What can hang from each mark
Z: B Y
B: K
K: N U Y
U: K Z
N: Z
H: P Z
Y: K

Known rows, with every way that one mark hangs from another
(Y (K (U Z))): [  6  -9 -28  -9  24  -4  -4 -18 -17  25 -22  -2  30  -5  15 -37  -2  -7
  -8 -23 -18 -27 -16  12  16 -19  15  11 -32 -14 -14  -7  11 -10  43  24
 -26   1 -16  -5   0  10  17 -10   1 -34 -17  14]
(H P (Z (B (K Y)))): [-16   2  14 -10   1   7  14   2  15  -5 -19   0   7   1   5  -3  27  13
 -23  13   5  12   3   5  11   8   4   7   0  -7  15 -22 -23  22  -3 -20
  40  -1  -1  14  29 -33 -41  24  11  26   3  33]
(N (Z B Y)): [ -8 -19  11  11 -23  19  11  14  -4 -40  -6 -10  11  23 -21  10   5  14
  -2  -4   8  25  13  18 -24  25   8  -8  11  19  20   9  18 -14 -33 -23
  21 -14   5  -2   5  23  -4  -2  -5  13 -11 -16]
(Z (B (K N U)) Y): [  6   8   2   8  -2 -25  -1   3  -4  -6  36  -5 -27  10  20  38   7   9
  19  14  25 -12 -12   3  14  -9 -30 -10  18  24   1 -16 -26  -6 -37 -13
  21  10  -2   7 -29   4   0  18   8   1  12 -15]
(Z B (Y (K N U))): [  5  -8 -13  22  -2  -6  -2 -19  -1   7   1 -21  -2  28  -9  16 -14   0
  -9  -5  26  -4 -20  18   9 -15 -32  -3  16  24  -1 -13 -39   4 -16 -16
  -6   8   2  -7 -26  10   7  -5  13 -12  -4  -6]
(H P (Z Y)): [-10 -20  17 -20 -22  18 -27 -15  -6  32 -45   1  21  -8  -2  -4 -24  -9
 -30  -2  12  19   7 -26 -29  -4   1  14  -7 -24  13   0   8  33   1   9
  -5  -9   8 -18  37 -15 -41  11   0  20  21  22]
(U (K N Y) (Z B)): [  5   1   3   2  11  -3  10  21  37 -21  21   3 -15 -11 -21 -16  21 -19
 -11  -4  -9  21  14  17   8   5  20  -8  -6  -2 -14   3 -22   0  12 -14
 -10  -3  22   4   7   0  23 -17  -1 -12  -1   6]
(Z B): [  9 -10  15   6 -17  13  12   2   3  -9 -22  12  10  18  -7  11  -7   9
  -8  -6 -31  -9   4  -2   4  32  22  -8   2   9  -2   2  32   3   3  -5
  17   5 -13  12   4  14   6 -13  43  -9  -7 -24]
(U K (Z Y)): [ -1 -12  -2 -11   3  10 -22  -6   3  -3  -6  -2   2 -15  -9 -29  -4 -38
  -6  -2  -8  28   7  -4 -15 -10  26   4 -38 -20 -13  26  25  -5  10  18
 -39 -22  -1   3  19  15  22   0 -28 -19  14  19]
(H (Z (B K) Y)): [-12   0  16   3  -4  13  -8   0  10 -17  -2  -5  -6   1  -5  16  11   1
  12  31   4   3  -1  -9  -8  11  -9  -1   7   9  11  -7   2  10 -27  -4
   9 -17  -7  32  12 -14 -25  27 -13  21   9  38]
(H P Z): [ -6 -16  20 -20 -12  18 -12   3  -1  36 -51  15  33  -6   2  -6 -20   6
 -26 -12 -12  -9  13 -28 -10   9  13   6  -7 -30  13  -1  19  32  36  21
   7  12  -6 -16  36 -19 -28   5  16   9   9  19]
(B (K N (U (Z Y)))): [ 13   4  -8 -18  11 -24 -13  -6 -20  21  38   0 -25 -25  35   3   4 -11
  30  15  14 -11  -8  -5   9 -25  -7   4 -13   1 -14  -3 -14 -15 -15  18
 -11   1   5   2  -6   0   7  15 -20  -3  23   3]
(N Z): [ -4  -5   6   5 -11  18   6  19 -13 -15 -20  14  25   3 -11  -4  -7  19
   6 -19 -24 -12  18 -14 -18  25  19  -3   8  -7   7  23  52  -9  14  13
   6  12  -9 -12   3  10   3 -15  -1   7 -17 -26]
(K (U Z)): [ 22  -6  -8 -22  10 -12  -2   6 -17  26  -6  11  10 -21  28 -22  -3  -3
  -7 -32 -24 -27  -2   2   8  -1  34   2 -33 -16 -10  -6  34 -17  27  16
 -12   0  -4  -9   2  14  15  -7  13 -27  -2 -11]
(Y (K N U)): [ 10  12 -15  11  10  -5  -5 -14  -6  31 -14   8  15  11   4   6 -29   7
   3 -17  -2 -43 -14 -15  15  -8 -20  -3  15  -6 -10  -4  -8  13  33  22
 -22  30 -16 -16 -29   3  14 -24  17 -17 -17 -21]
(N (Z (B (K U)) Y)): [-15   4  -7  11  11 -14   9  20  -4 -43  20 -22  -5  16   8  17  30  27
  19   1  27   3   2  27   4   2 -14 -13  -1  27  24  -9  -4 -33 -42 -21
  28   2  -2   3 -22   9  -1  32 -27   8  -3 -11]
(B (K N U Y)): [  2  35  -9  -3  14 -25  14  -4  -8  15  31  16 -25 -24  20   7   1  18
   9   1   2 -23  -8 -25  16   2 -16  -1  14  -9 -10 -10  -4  -5   3  -4
  14  11   0  -6 -32 -18  -3  -2  15  11  -4 -36]
(N (Z Y)): [-12  -5   7   3 -21  18  -3  -1 -18 -18 -12   1  14   2 -11  -2 -15   7
   3  -8   4  19  17 -10 -29  14   7   3   4  -2  12  22  42 -11 -15  -2
   1  -8   3 -17   6  15  -5  -8 -15  19  -6 -24]
(B (K N Y)): [ -3  28  10   2  -4  -3  12 -10   1   8  19  26 -26 -18   8   0  -6   8
  19  22 -13 -12  -4 -34   7  10  -5   4  18  -5 -14   5   3   8   4  -1
  12   7  -1   6  -9 -19  -7 -14  16  20   0 -29]
(H (Z Y)): [ -4  -1  15  -3 -12  24 -21 -16  -3  18 -18   6   4 -17 -15  -5 -29  -5
  -9   1  -7   2   4 -32 -33  17   5   8  10 -20   3   4  31  16  -4   8
 -17 -19   7  -1  17  -9 -25   0  -9  22   3  21]
(U K): [ -8   3   5   0   8  13 -10   8  10  -7 -30  17  18  -3 -13  -7 -15 -13
  -8  -8 -21 -12  15 -23  -7  14  14  -8 -11 -23  -7  26  45   7  39  25
 -21   4 -21  -1  -7  14  23 -15   1 -14  -4 -14]
(K N U): [ 16   9   2  -3  -1 -16  -5   7  -9  28   5  25  -3 -10  14  20 -23  13
  -2 -21  -6 -42  -1 -23   4   7  -4  -7  13  -9  -2  -4  18   3  22  16
  -4  29  -5 -19 -27   8   8 -17  33  -7   3 -44]

Rows
[ 25   1  -3 -20   8 -20  -4  16 -11  34  15  18  -3 -20  21  -3  -8  -1
   2 -22 -17 -34  -2  -4  10  -4  14   0 -10  -9 -12  -7  12 -12  24  17
 -12  19   5 -12  -8   9  16 -18  13 -23  12 -18]  (K N (U Z))
[-16 -14  18  -8 -15   6  -9  -2   9   0 -26 -11   6   6   9  10  11   5
  -6  26  22  21   1   1  -2  -6 -11   5  -7   5  20 -10 -23  24 -20  -4
  29  -6  -5  18  31 -19 -39  42  -2  20  24  41]  (H P (Z (B K) Y))
[  9 -21  -6   7 -16   9   0 -18   2   1   0 -14   0  19 -11  -4  -9 -25
   4  18   0  21 -12  27  -1 -21  -2   4  -1  24  -9   2 -37   8  -3  -6
 -15  -8   5  11  19  11   6 -18   2 -14  -2  29]  (U (Z B (Y (K N))))
[-13 -15   0  21  -3  29  -8 -20  18  -2 -34 -21  21  21 -29  -2 -16  -9
 -14  12   2  10 -14   6 -15   7 -13   7  10   3  11  -5 -10  25 -12  -6
 -14 -20  -6  17  13 -11 -18   6 -10   4 -14  47]  (H (Z B (Y K)))
[  5  22 -21 -22  24 -18   8  -8 -15  11  23   6 -17 -36  35 -30  24   0
   0 -11 -16  -6 -13   1  20  -9  21  11 -33 -17 -14 -15  16 -25  12  -2
   6 -14  -1   9   0 -10   4   8  -4 -10  -9  -5]  (B (K (U Z) Y))
[ -1  27   1   5   6   5   2   1  22  -6   3  18 -12 -12 -21  -3 -14 -13
  -8  -5  -5   6  14 -31  -3  15   0  -2  12 -22 -10  21   9  14  22   7
 -20   0  10 -16  -9 -10  13 -25   4   2  -4 -28]  (U (K N Y))
[-14  -6   7  25  -3   6  -3  36  24 -52  14 -17   2  23 -36  26  10   3
   8   4  29  23  32  13 -19   8 -15 -20  22  15  16  24 -17  -3 -21  -4
  -7   8  16 -10 -13  17  14   0 -30   8   5  -4]  (U (K (N (Z B Y))))
[ -1 -15  21   8 -16  23 -10   1  10  -3 -13  -7   0   4 -22  11 -11   2
 -17   4  -1  12   7  -4 -21  23   4   2  12   2  14  -4  12  16 -23 -13
   1 -19   3   9  18  -7 -27  11   3  18  -2  24]  (H (Z B Y))
[ -1   1  -2  15 -20  13  -9 -38  -7  24 -16  -1   4  18 -17   1 -44 -12
   7  13   5   9 -11 -20 -17 -10 -19   9  20   6 -11  17  -9  20   1  13
 -22   2 -10  -5  -4  -1   1 -27   8   2  -6  -7]  (Z (Y (K N)))
[-14  30   4   8   0   1  19  12   2 -25  25  12 -13 -10   3   6  12  22
  27  14   2  -3  13 -18  -6   9 -10  -4  30  -2   1  13   1  -8  -4  -6
  17  17   3  -6 -10 -17  -6  -9 -12  34 -17 -25]  (B (K (N Z) Y))
[ 10 -18 -22   1  22  -5   5   0   1   7 -18 -11  28  17   5 -19  19  -5
 -12 -20 -16 -16 -17  39  26 -14  13   1 -23   7  -2 -16  -8 -14  25   1
 -10  -1 -13   8   0  12  22  -3  13 -44 -17  19]  (Y (K (U (Z B))))
[  9   7   4  -7   2  -4  22   9   9 -11  40   8 -27  -7  10  -3  27  -1
  16  19 -19   6  -5  14  24   4  17   1   3  12 -17  -7 -19  -6 -11 -15
  24  -2   6  25  16 -14   5  -7  13   2   1   9]  (U (Z (B (K N Y))))
[ -4   0 -22  10   1   1 -10 -40 -20  25 -26 -15  14   7  -2 -12 -27 -10
  -9 -12  13  -5 -25   0  -5 -18 -15   7 -12  -3   0  -1   6  -1   8   4
 -20 -14 -14 -14 -16  12   4  -3   2 -14 -16  -8]  (Z (Y (K U)))
[ 18 -15 -18   5  16  -9   8   7   4  12   6 -10  11  16   5  -2  11  -1
   0 -13  -9 -26 -15  35  30 -21   1  -5  -7  13 -11 -14 -35  -3  26   7
 -11  19  -4   5 -14   9  22 -11  11 -32  -9  20]  (Y (K N (U (Z B))))
[ -4 -30  18 -13 -22  14 -11  -3   6  11 -42  -7  18  11  -9   8  -9   3
 -36   2  14  28  10   3 -18   3  -1   5  -1  -2  21 -10 -11  33 -11 -11
  22 -10  10  -1  39 -11 -39  25  11  14  19  30]  (H P (Z B Y))
[-14  -4  10  14 -11   9  12  13  -6 -53   6 -12   3  23  -6  14  22  15
  27  21  13  19   9  16  -9  12  -4 -12   5  27  14  10   7 -17 -43 -16
  27  -2 -12  16  -1   7  -7  20 -23  19  -6  -1]  (N (Z (B K) Y))
[  1   1  17  13 -16  -1   5  -3   3  -9  19   1 -27  14   1  32  -4   0
  27  37  12   3  -6  -5   6   2 -16  -9  20  33  -5   1 -15   9 -37 -10
  21   8  -8  21  -7   6  -6   7  15  12  16  -9]  (Z (B (K N)) Y)
[ -8  18  -7   5   6 -18  -5  13 -14 -16  28  -5 -11  -8  15  25   8  22
  33   7  35 -12   4 -10  -4 -13 -29  -8  18  13  14   5  -6 -20 -28   9
   6  16   0 -14 -31  -1   0  19 -31  19   5 -22]  (B (K (N (Z Y)) U))
[  1  27  -1   3  12 -20  20   7   8  -8  34   6 -31   0  20  17  24  26
   7   1   8 -19  -8   2  25   7 -17 -12  18  14  -3 -28 -25  -7 -17 -25
  36  14   9   8 -33  -6  -2   8  19   7  -6 -29]  (Z (B (K N U Y)))
[ -3  11  -7 -15  20  10   0  -1  15  -2  -3   7   1 -31 -11 -42  11 -27
 -17 -18 -27  26   9   1   0   6  36   7 -32 -36 -16  16  26  -7  33   4
 -30 -25   6   0  19  -1  22 -18 -14 -19  -8   2]  (U (K Y) Z)
[ 11  25 -12 -20  19 -30   8  -1  -8  19  41  13 -27 -33  31 -16  20   4
  13  -1  -4 -15 -12  -7  22 -14   6   6  -9 -12 -15 -15 -10 -19   9   3
   2   6   8  -3  -8 -15   8  -4   0  -3   1  -6]  (B (K N (U Z) Y))
[-14  13   4  22  11   4  15  46  37 -58  18  -3   3  13 -38   8  26   8
  -6 -11  10  17  28  13  -3  19  -3 -13  28   0  12  15 -20  -7  -3 -21
   5   4  24 -14 -14   2  18 -15 -15   9 -17 -20]  (U (K (N (Z B)) Y))
[-20 -25   5   3 -15  20 -11 -26  11  15 -58 -27  33  31 -18  -5 -12  -3
 -35   6  16  28  -8  16  -7 -14 -14   9  -2   3  19 -12 -35  37  -1  -8
   4 -16  -1  -2  32 -16 -33  16   1   5   5  53]  (H P (Z B (Y K)))
[  5   1 -20 -19  13 -21 -12 -17 -23  14  22  -5 -17 -23  37 -15  10 -11
  15   4   3   0 -15   0   4 -23   7   9 -37  -3  -5  -7  15 -27  -6  12
  -5 -13  -9  10   2   6   7  20 -22 -13  13   8]  (B (K (U (Z Y))))
[  8  -3   1  -8  -2  -2 -28   1   8   4  11   4  -8 -17  -9 -12 -12 -36
   6   5   4  20  14 -10 -16 -12   6  -1 -13 -12 -15  26   0   3  10  26
 -40  -7  10  -5   7  11  22 -12 -24 -10  24  13]  (U (K N) (Z Y))
[ 16   7 -18 -20  11 -15   9  -9 -14  25  10  10  -5 -32  19 -34   5   1
 -25 -36 -22  -1  -8   6   6   2  29  14 -28 -28  -8 -13  23 -23  22  -7
  -6 -20  15 -15   6   0   7 -13  10 -13 -14 -21]  (K (U Z) Y)
[ -3  -4 -15  28  19  -6  13  24   5 -25  -2 -16  25  36 -14  19  12  32
   7 -16  12 -29   2  31  18  -3 -18 -17  32  20  13  -7 -31 -10   9  -2
   4  33  -4 -13 -36  10  10 -10   2 -11 -28 -11]  (Y (K (N (Z B)) U))
[ 12  -6  10  -1 -15  -8   2   3   0  -7  34  -4 -28   4  14  11  14 -12
  32  35  -1  13  -4  13   5 -12   0  -6  -6  23 -13  -1 -21  -5 -29   0
   9  -1   0  27  15   4   4   9  -4   0  25  21]  (U (Z (B (K N)) Y))
